Each row was made from one path, in order. Every step used is in the known rows, and no mark comes twice. Write each row's path.
In the rows, zero is written as 128.
Known rows
mefu-mesolen: [157 141 131 125 133 143 147 134 114 120 126 164 107 120 127 110 120 136
 117 129 136 121 150 103 128 123 122 130 142 111 127]
gono-duzip-tilobo-tobir-mesolen-maso: [150 152 236 156 172 112 137 121 169 166 158 155  72  39 123 108 150 114
 138 130 135 134 151 155 160 170 133  86 198 126 133]
norap-gono-duzip-mesolen-mefu: [ 78 119 139 131 151  57 152 122 154 133 182 174  93  78 148  95 172 115
 110 142 127 100 130 165 112 117  77 119 152 147 114]
mesolen-duzip-muzeg: [114 117 139 136 102 133 100 104 107 128 105 163 127 130 129 164 137 126
  64 114 109 134 127 144 111 119  82 126 146 142 111]
duzip-tilobo-tobir: [146 159 183 167 166 133 127 173 119 146 138 139 104 102 153 132 132 117
 104 136 138 125 141 131 138 167 120  99 178 114 117]
mefu-mesolen-maso-labev: [184 139 155  89 122 150 158  86  94  74 114 147 114 122  91 161 109 125
 127 127 135 136 113 130 154 125 147 133 178 100 148]
kenab-mesolen-norap-gono-duzip-tilobo-tobir: [128 111 196 151 152 104 138 140 210 136 180 200  86  23 111 108 148  93
  68 170  99  84 158 118 126 161  75  95 156 174 105]
norap-gono-duzip-tilobo-tobir: [102 125 202 164 185  74 149 168 146 159 137 165 103  31 148 129 162 116
  94 165 128 112 138 120 122 147  91 118 171 148 107]
kenab-mesolen-norap-gono: [130  98 121 132  98 127 149 112 205  98 178 178 116  87  92 106 129  99
  94 142  93  94 136 112 130 137 104 127 107 158 121]
tilobo-tobir-mesolen-norap-gono: [135 128 198 152 130 116 153 130 222 153 158 170 107  88 108 128 131  96
 154 125  99  99 136 118 126 175 114 106 132 115 127]
mefu-mesolen-kenab: [157 147 133 114 149 146 150 118 141 104 116 192  96 147 107 128 122 140
  93 104 163 101 124 102 106 138 125 129 157 112 128]
muzeg-duzip-tilobo: [119 128 127 135 154 144 103 145  85 136 132 140 123 101 182 114 134 120
  86 155 166 129 181 123 135 147 102  94 156 130 123]
labev-maso-mesolen: [106 142 120  78 142 131 149 103 115 111 124  79 133 170 106 210 109 117
 122 104 138 142 132 139 125 128 158  88 108 112 149]
maso-labev: [147 123 143  93 126 133 134 105 104 111 106 107 146 156 117 181 120 122
 124 141 117 130 118 134 117 129 128 121 131 114 138]
gono-duzip-mesolen-maso-labev: [136 115 177  90 136 107 139  81 113 117 132 124 109  89 128 141 145 113
 111 163 132 143 107 150 147 108 127 115 191 128 143]
mefu-mesolen-norap-gono-duzip-muzeg: [101  87 138 130  99  91 143 104 152 130 120 225 113  44 116 128 151 115
  59 156 126  98 167  93 102 104  60 146 145 173 101]
muzeg-duzip: [112 121 139 113 139 146 102 126 107 132 123 130 139 122 156 116 129 127
 136 136 155 124 170 127 133 130 109 115 123 128 129]
mesolen-maso: [134 129 140 126 116 128 131 103 135 100 140 132 117 105 103 127 126 123
 139 113 139 140  99 145 161 129 151 137 161 133 138]
labev-maso-mesolen-norap-gono: [ 85 109 109  79 113 108 160  93 168  96 136 118 138 139  86 222 112  94
  98 121 119 118 107 117 111 134 140  95 106 135 140]
tilobo-tobir: [140 151 188 143 153 134 126 151 139 142 130 128 118 122 128 135 126 124
 153 118 128 120 128 137 136 152 125 118 146 112 124]
mefu-mesolen-duzip: [161 136 141 110 128 154 124 109 122 115 112 185 102 132 114 140 119 137
  91 125 100 119 119 107 111 120 102 121 153 116 125]
tobir-tilobo: [150 145 188 146 138 140 133 140 150 127 132 134 114 127 121 140 128 127
 158 120 121 130 132 141 124 156 138 111 128 111 131]
norap-mesolen-kenab: [137 127 133 144 154 130 164 121 148  85 140 181 100 152 137 110 145 136
  91 120 166 107  94 123 107 137 124 135 134 137 134]
mesolen-maso-labev: [154 125 156  92 116 135 140  81 110  84 116 113 134 132  92 178 117 115
 137 127 128 143  89 153 151 130 151 130 163 119 149]
labev-maso: [115 135 127 101 131 122 127 120  97 116 115  95 125 146 114 177 117 126
 120 134 140 137 125 135 139 123 124 114 120 128 142]
labev-maso-mesolen-duzip-tilobo: [115 145 125  89 150 140 130 100 100 110 119 112 113 164 119 240 114 111
  43 117 114 147 112 138 111 141 134  57 153 120 138]
gono-norap-mesolen: [118 105 139 136 158  97 188 124 141 100 161 162 109  84 164  82 159 120
 116 162 140 117 118 115 122 110 118 161 112 154 130]

Write each row's path
[141 133 204 161 193 111 165 144 143 114 155 196  80  67 176 117 163 110
  63 167 114 112  97 123 115 146  88 121 174 144 115]  gono-norap-mesolen-duzip-tilobo-tobir
[125 126 195 160 156 132 129 151 180 162 162 183 104  59 161 114 137  89
 110 150 136 100 190 113 132 192  89  75 160 116 121]  muzeg-duzip-tilobo-tobir-mesolen-norap-gono
[154 129 152 104 123 131 151  96  99  97 139 113 112 124 135 137 127 108
 112 144 136 150  96 147 161 128 147 116 192  99 148]  duzip-mesolen-maso-labev
[155 116 121 117  95 159 117 101 192 105 171 161 110 122  93 112 116 106
 103 134  99 102 148 125 133 141 114 107 112 151 126]  kenab-mesolen-norap
[158 156 220 138 152 149 120 117 176 163 132 153  99 130 114 145 127 120
 147 103  83 122 126 146 124 167 112  87 146  96 131]  tilobo-tobir-mesolen-duzip
[149 155 192 153 163 144 107 149 127 140 121 161  99 112 141 165 132 119
  75 133 102 124 109 136 120 163 100  88 191 118 113]  mesolen-duzip-tilobo-tobir
[143 151 217 160 133 142 116 114 150 170 124 165 103 120 132 149 133 117
 109  93 101 130 156 160 125 160  86  95 153 107 118]  tilobo-tobir-mesolen-duzip-muzeg
[ 82  86 131  91 125  89 150  86 209 127 141 161 137  85  92 174 142  99
 106 137 102 102 123 110  87 119 125 107 113 164 121]  maso-mesolen-norap-gono-duzip
[163 142 140 124 123 144 151 108 119  91 137 166  95  95 102 105 118 133
 132 113 145 134 121 121 160 124 147 141 173 116 137]  mefu-mesolen-maso
[124 131 132  91 132 148 128  87 152 118 122 136 132 163 106 188 119 120
 102  95  89 133 105 137  98 129 140  90 128 118 132]  maso-mesolen-duzip
[108  97 117 129 101 106 139 117 179 112 140 167 133  97 107 141 131 103
 103 145 109 104 107 105 115 134 108 137 127 149 119]  mesolen-norap-gono
[ 96  88 131 137 128  81 131 122 172 137 141 189 114  41 128 142 156 102
  56 185 113 103 128 102 104 132  85 115 157 180 107]  mesolen-norap-gono-duzip-tilobo
[147 160 210 160 182 155 117 157 128 178 149 142  97  89 183 101 133 111
 134 133 157 124 210 138 146 186 111  64 162  94 130]  muzeg-duzip-tilobo-tobir-mesolen
[105  96 148 143 131  99 161  99 122 101 136 196 109  88 165 118 167 119
  53 150 121 124 115 132 106 101  71 159 129 169 113]  gono-norap-mesolen-duzip-muzeg
[112  97 175 102 137  73 173  94 129 110 137 139 114  55 128 133 157 108
 104 174 127 136  93 136 142 108 116 135 187 135 138]  norap-gono-duzip-mesolen-maso-labev
[108 147 123  69 155 133 152  89 143  95 113 108 123 196  86 229 110 120
  94  78 167 122 107 139 101 142 161  84 124 115 149]  labev-maso-mesolen-kenab
[161 118 157 116 126 131 171  86 101  55 138 138 116 130 121 147 134 121
 127 144 137 142  79 154 153 121 147 137 155 125 155]  norap-mesolen-maso-labev
[122 113 141 127 172 101 191 108 172  84 149 191  99 110 144  98 161 124
  87 140 169  97  91 112  97 125 119 160 127 155 130]  gono-norap-mesolen-kenab
[154 131 142 129 113 149 141  98 160  83 178 142  99  93  88  88 121 120
 128 110 126 130 130 154 179 133 146 129 141 141 140]  kenab-mesolen-maso
[131 138 122 114 146 143 127 109 130 122 131 144 117 145 133 190 127 111
  52 112 101 137 116 130 101 143 136  70 162 119 126]  maso-mesolen-duzip-tilobo
[132 140 131 132 151 128 144 130 144 126 141 157  96 146 150 106 138 123
  74 119 166 116 110 117 114 141 124 112 173 111 129]  duzip-mesolen-kenab
[124 134 233 171 174  78 168 132 183 158 166 172  78   4 123 105 163 107
 129 139 133 127 138 143 158 164 121 107 191 133 128]  norap-gono-duzip-tilobo-tobir-mesolen-maso
[ 90  80 140 114 113  82 130 102 195 133 132 177 129  60 100 140 150 109
 104 166 104  98 116 106 101 115  90 135 127 180 114]  mesolen-norap-gono-duzip
[157 160 208 150 157 139 142 139 171 169 147 131 101 117 128 114 127 120
 176 105 119 121 157 143 138 168 134  98 135  91 136]  tilobo-tobir-mesolen
[112  96 151 145 133  84 146 113 204 165 157 191  98  40 126 122 157 100
  78 172 105 106 157 106 106 150  94  96 144 161 118]  tobir-mesolen-norap-gono-duzip-tilobo
[140 123 164  90 134 149 124  95  80 102 135 115 123 115 161 127 126 108
 121 151 162 146 139 146 164 128 129 102 188  99 150]  muzeg-duzip-mesolen-maso-labev
[142 160 183 131 173 150 126 131 142 135 132 144 106 136 131 194 124 108
  77 101 100 130 115 139 109 168 133  61 179 103 122]  maso-mesolen-duzip-tilobo-tobir
[ 62  81 128 109 104  81 145  84 181 132 132 173 142  75 108 179 150  97
  71 126 118 111 154 125  89 112 100 115 122 173 108]  maso-mesolen-norap-gono-duzip-muzeg
[ 71  76 139 133  96  76 124  98 167 138 123 190 133  51 117 148 159 106
  68 157 119 105 146 120 101 109  64 142 132 189 102]  mesolen-norap-gono-duzip-muzeg
